Known rows, with every way that one mark hangs from another
{tebag {botufa rivo}}: [-0.08  0.22 -0.47  0.28  0.19  0.18  0.05 -0.21  0.34 -0.06  0.29 -0.05
 -0.13  0.12  0.02  0.31 -0.10  0.22  0.17 -0.14]
{tebag {botufa rivo vuna}}: [-0.19  0.27 -0.42  0.28 -0.08  0.09  0.11 -0.32  0.31 -0.09  0.25 -0.10
 -0.13  0.14 -0.09  0.42 -0.23  0.12  0.11  0.08]
{noto sasus}: [-0.12  0.00 -0.19  0.24  0.41  0.23 -0.01 -0.09  0.30  0.06  0.30  0.22
 -0.09 -0.26 -0.18 -0.04  0.26  0.13  0.24 -0.18]
{vuna {botufa rivo tebag}}: [-0.27  0.12 -0.25  0.25  0.13  0.40 -0.11 -0.29  0.05 -0.12  0.29 -0.04
 -0.09 -0.08 -0.11  0.10  0.05  0.25 -0.21  0.01]
{sasus {botufa riloru rivo}}: [-0.42  0.16  0.04  0.03  0.24  0.08 -0.14 -0.29  0.07  0.03  0.26 -0.20
  0.01 -0.16 -0.03  0.45 -0.03  0.07 -0.14  0.08]
{tebag {botufa riloru rivo}}: [-0.19  0.34 -0.28  0.21  0.18  0.12  0.15 -0.29  0.28 -0.13  0.18  0.01
 -0.12  0.12  0.13  0.56 -0.15  0.13  0.04 -0.01]
{zozed {gimam {vuna {botufa rivo tebag}}}}: [-0.40  0.07 -0.39  0.09 -0.30  0.42 -0.04 -0.14  0.20 -0.06  0.30  0.10
 -0.16 -0.17  0.27 -0.28  0.14  0.47  0.03  0.18]
{botufa riloru {rivo {gimam zozed}} tebag vuna}: [-0.48  0.23 -0.16 -0.05 -0.41 -0.09  0.10 -0.51 -0.08 -0.27 -0.50  0.14
 -0.02 -0.03 -0.14  0.33 -0.11  0.08 -0.33  0.47]
{rivo {gimam zozed}}: [-0.07 -0.13 -0.31  0.03  0.03  0.07 -0.19 -0.15  0.20  0.29 -0.26  0.29
 -0.07 -0.12  0.08 -0.54  0.32  0.45  0.04 -0.18]
{rivo {botufa tebag vuna} gimam}: [-0.11  0.01 -0.14 -0.01 -0.22  0.21  0.00 -0.32  0.11  0.22 -0.28  0.25
  0.00  0.04 -0.19 -0.18  0.29  0.44 -0.16 -0.15]
{botufa {rivo gimam} tebag vuna}: [-0.30  0.16 -0.48  0.09 -0.39  0.02 -0.04 -0.47  0.05 -0.21 -0.30  0.00
 -0.02 -0.06 -0.30  0.28 -0.09  0.16 -0.10  0.18]
{gimam {vuna {botufa rivo tebag}} zozed}: [-0.28 -0.08 -0.06  0.11 -0.18  0.42 -0.02 -0.10  0.10 -0.09  0.11  0.21
 -0.16 -0.06  0.20 -0.50  0.23  0.38 -0.06  0.08]
{gimam {vuna botufa} zozed}: [-0.20 -0.14  0.02  0.12 -0.09  0.42 -0.07 -0.02  0.22  0.17  0.21  0.29
 -0.19 -0.07  0.31 -0.73  0.33  0.43  0.02 -0.07]
{gimam {vuna {botufa riloru rivo tebag}} zozed}: [-0.37  0.02  0.09  0.05 -0.18  0.37  0.07 -0.16  0.06 -0.15  0.02  0.26
 -0.17 -0.05  0.27 -0.31  0.19  0.30 -0.17  0.19]
{botufa rivo {vuna gimam}}: [-0.24  0.29 -0.31  0.21 -0.17  0.08 -0.08 -0.31  0.15 -0.24  0.10 -0.19
  0.03 -0.14 -0.14  0.03 -0.27 -0.02 -0.19  0.21]
{tebag {botufa {rivo gimam}}}: [-0.02  0.13 -0.47  0.21  0.08  0.09 -0.02 -0.19  0.35 -0.02  0.01  0.06
 -0.12  0.11  0.08  0.27  0.01  0.33  0.19 -0.17]
{sasus noto}: [-0.13  0.23 -0.26  0.18  0.27  0.29 -0.13 -0.20  0.20  0.11  0.22  0.01
  0.00 -0.21 -0.29 -0.07  0.26  0.26  0.22 -0.48]
{sasus {botufa tebag} noto}: [-0.15 -0.09 -0.02  0.04  0.28  0.21 -0.16 -0.11  0.08  0.20  0.24 -0.05
  0.13 -0.25 -0.58  0.16  0.29  0.31  0.14 -0.33]
{noto {sasus {botufa riloru {rivo gimam} tebag}}}: [-0.29 -0.10  0.12  0.03  0.28  0.02 -0.02 -0.11  0.11 -0.09 -0.01  0.18
  0.01 -0.28 -0.26  0.47  0.24  0.12  0.03  0.13]
{rivo botufa {gimam vuna zozed}}: [-0.08 -0.11  0.06 -0.08 -0.14  0.34 -0.05 -0.04  0.23  0.29 -0.27  0.42
 -0.11  0.02  0.34 -0.81  0.56  0.62  0.02 -0.32]
{rivo {botufa riloru tebag vuna} {gimam zozed}}: [-0.28  0.03  0.16 -0.15 -0.24  0.12  0.12 -0.34 -0.02  0.19 -0.47  0.38
 -0.01  0.06 -0.04 -0.26  0.29  0.39 -0.38  0.14]
{sasus {botufa {rivo gimam}} noto}: [-0.25  0.07  0.01  0.02  0.19  0.09 -0.32 -0.13  0.10  0.07  0.07 -0.18
  0.07 -0.26 -0.32  0.23  0.28  0.30  0.14 -0.27]
{vuna {botufa tebag}}: [-0.14 -0.04 -0.21  0.24  0.17  0.40 -0.10 -0.22  0.13  0.13  0.31  0.12
 -0.07 -0.09 -0.14 -0.10  0.18  0.35 -0.16 -0.12]
{botufa riloru rivo tebag vuna}: [-0.52  0.41 -0.24  0.08 -0.26  0.06  0.17 -0.60 -0.05 -0.35 -0.09 -0.06
 -0.01 -0.04 -0.24  0.64 -0.29 -0.10 -0.29  0.38]

Rows
[-0.34  0.25 -0.39  0.13 -0.30  0.00 -0.14 -0.44  0.14 -0.11 -0.15 -0.09
 -0.08 -0.07 -0.08  0.18 -0.08  0.13 -0.05  0.13] -> {botufa {rivo gimam} vuna}
[-0.24  0.11 -0.30  0.11 -0.27  0.07  0.03 -0.29  0.00 -0.31 -0.11 -0.04
  0.09 -0.11 -0.32 -0.13 -0.24  0.03 -0.31  0.39] -> {botufa rivo tebag {vuna {gimam zozed}}}
[-0.25 -0.03 -0.18  0.14  0.00  0.28 -0.17 -0.23  0.02 -0.05 -0.04  0.11
 -0.09 -0.08 -0.02 -0.16  0.18  0.39 -0.25  0.09] -> {vuna {botufa {rivo {gimam zozed}} tebag}}
[-0.08 -0.11  0.18  0.09  0.14  0.25 -0.03 -0.03  0.02  0.01  0.00  0.31
  0.06 -0.16  0.01 -0.43  0.12  0.28 -0.54  0.23] -> {vuna {botufa riloru tebag} {gimam zozed}}
[-0.01 -0.15  0.07  0.20  0.22  0.30 -0.21  0.07  0.16  0.15  0.22  0.18
  0.01 -0.19  0.09 -0.77  0.17  0.35 -0.36  0.05] -> {vuna botufa {gimam zozed}}
[-0.16 -0.07  0.18 -0.20 -0.22  0.29  0.12 -0.14  0.08  0.15 -0.49  0.55
 -0.07  0.04  0.26 -0.47  0.51  0.55 -0.16 -0.13] -> {rivo {botufa riloru tebag} {gimam vuna zozed}}
[-0.28 -0.16  0.01  0.08  0.07  0.00 -0.06 -0.13  0.14 -0.06  0.06  0.09
  0.01 -0.26 -0.43  0.35  0.18  0.11  0.08  0.20] -> {noto {sasus {botufa {rivo gimam} tebag vuna}}}
[-0.29  0.04  0.10  0.07  0.07  0.10 -0.19 -0.19  0.14  0.26  0.32 -0.17
  0.08 -0.23 -0.52  0.18  0.17  0.19  0.12 -0.16] -> {sasus {botufa vuna} noto}
[-0.15  0.16 -0.17  0.08 -0.09  0.05  0.12 -0.17  0.29 -0.12 -0.18  0.24
 -0.17  0.14  0.33  0.25  0.05  0.31  0.10  0.03] -> {tebag {botufa riloru {rivo {gimam vuna zozed}}}}
[-0.08 -0.09 -0.27  0.10 -0.22  0.07  0.04 -0.20  0.09  0.01 -0.09  0.17
  0.11 -0.12 -0.37 -0.37 -0.07  0.16 -0.24  0.23] -> {botufa tebag {vuna {gimam zozed}}}
[-0.22  0.05  0.15  0.10  0.10  0.24 -0.04 -0.10 -0.05 -0.24 -0.01  0.14
  0.04 -0.15  0.04 -0.24 -0.01  0.19 -0.60  0.36] -> {vuna {botufa riloru rivo tebag} {gimam zozed}}
[-0.30  0.12  0.24 -0.01  0.34  0.13 -0.15 -0.17  0.10  0.21  0.25 -0.06
  0.09 -0.25 -0.32  0.32  0.25  0.20  0.05 -0.24] -> {sasus {botufa riloru} noto}
[-0.17  0.09 -0.54  0.10 -0.06  0.14 -0.10 -0.33  0.07 -0.18 -0.25  0.05
 -0.02 -0.09 -0.16  0.16  0.07  0.28 -0.02 -0.09] -> {botufa {rivo gimam} tebag}
[-0.49  0.12  0.02  0.00 -0.09  0.00  0.00 -0.41 -0.03 -0.07  0.11 -0.17
  0.06 -0.10 -0.33  0.64 -0.16  0.00 -0.25  0.36] -> {sasus {botufa riloru rivo tebag vuna}}
[-0.39  0.04 -0.25  0.03 -0.28  0.38  0.02 -0.14  0.21  0.05  0.24  0.25
 -0.16 -0.17  0.31 -0.25  0.20  0.47 -0.02  0.19] -> {zozed {gimam {vuna {botufa riloru tebag}}}}
[-0.32  0.16  0.01  0.09  0.31  0.19 -0.26 -0.16  0.08  0.03  0.34 -0.29
  0.07 -0.25 -0.37  0.26  0.16  0.19  0.13 -0.25] -> {sasus {botufa rivo} noto}
[-0.21  0.06 -0.03  0.01 -0.23 -0.01  0.16 -0.29  0.01 -0.08 -0.23  0.25
  0.11 -0.11 -0.25 -0.06 -0.13  0.06 -0.41  0.39] -> {botufa riloru tebag {vuna {gimam zozed}}}
[-0.18 -0.20 -0.03  0.10 -0.14  0.42 -0.01 -0.04  0.16  0.10  0.12  0.35
 -0.15 -0.06  0.17 -0.66  0.33  0.46 -0.01 -0.03] -> {gimam {vuna {botufa tebag}} zozed}
[-0.23 -0.26  0.04  0.04  0.28  0.06 -0.08 -0.01  0.12 -0.01  0.03  0.18
  0.01 -0.28 -0.30  0.06  0.31  0.21  0.09  0.12] -> {noto {sasus {botufa {rivo {gimam zozed}} tebag}}}
[-0.34  0.02 -0.33  0.10 -0.23  0.41 -0.09 -0.08  0.29  0.15  0.39  0.16
 -0.19 -0.18  0.36 -0.47  0.23  0.52  0.10  0.08] -> {zozed {gimam {vuna botufa}}}
[-0.11  0.17  0.01  0.11  0.03  0.32  0.01 -0.20  0.18  0.18  0.19  0.04
  0.04 -0.03 -0.09 -0.36  0.08  0.23 -0.24 -0.11] -> {rivo {botufa {vuna gimam}}}
[-0.29 -0.04  0.17  0.07 -0.09  0.37  0.00 -0.08  0.17  0.10  0.12  0.34
 -0.19 -0.06  0.39 -0.53  0.30  0.37 -0.08  0.04] -> {gimam {vuna {botufa riloru}} zozed}
[-0.15  0.09 -0.06  0.02 -0.15  0.20 -0.07 -0.29  0.18  0.30 -0.17  0.17
 -0.05  0.03 -0.01 -0.27  0.29  0.42 -0.12 -0.19] -> {rivo {botufa vuna} gimam}
[-0.34  0.02  0.28  0.10  0.21 -0.01 -0.01 -0.09  0.16 -0.14  0.23  0.02
  0.04 -0.30 -0.26  0.38  0.03 -0.08 -0.08  0.33] -> {noto {sasus {botufa riloru rivo {vuna gimam}}}}
[-0.01 -0.04 -0.19 -0.02  0.06  0.31 -0.05 -0.21  0.13  0.25 -0.25  0.29
  0.00  0.00 -0.06 -0.29  0.42  0.54 -0.10 -0.37] -> {rivo {botufa tebag} gimam}
[-0.23  0.13  0.05 -0.09 -0.22  0.15  0.10 -0.39  0.04  0.15 -0.39  0.30
  0.00  0.04 -0.09  0.07  0.24  0.36 -0.30 -0.01] -> {rivo {botufa riloru tebag vuna} gimam}
[-0.30  0.13 -0.04  0.13 -0.16  0.41  0.03 -0.23  0.14 -0.20  0.12  0.17
 -0.16 -0.06  0.22  0.10  0.14  0.26 -0.07  0.00] -> {gimam {vuna {botufa riloru rivo tebag}}}
[-0.33 -0.06  0.24  0.09  0.25  0.02  0.02 -0.13  0.20  0.12  0.29  0.13
 -0.02 -0.27 -0.29  0.36  0.16  0.00  0.05  0.19] -> {noto {sasus {botufa riloru vuna}}}
[-0.11  0.03  0.00  0.04 -0.05  0.31  0.10 -0.18  0.07  0.12  0.02  0.15
  0.09  0.00 -0.24 -0.49  0.10  0.27 -0.34  0.03] -> {rivo {botufa tebag {vuna {gimam zozed}}}}
[-0.18 -0.01  0.11 -0.16  0.02  0.21  0.07 -0.23  0.00  0.22 -0.44  0.43
  0.00  0.03  0.08 -0.36  0.42  0.48 -0.31 -0.08] -> {rivo {botufa riloru tebag} {gimam zozed}}
[-0.38  0.44 -0.07  0.12 -0.18  0.00  0.04 -0.40  0.06 -0.32 -0.03 -0.11
  0.03 -0.13 -0.02  0.34 -0.32 -0.13 -0.37  0.37] -> {botufa riloru rivo {vuna gimam}}
[-0.23  0.30 -0.23  0.14 -0.20 -0.08  0.13 -0.37  0.27 -0.13 -0.13  0.07
 -0.13  0.15  0.06  0.62 -0.16  0.15 -0.01  0.19] -> {tebag {botufa riloru {rivo gimam} vuna}}
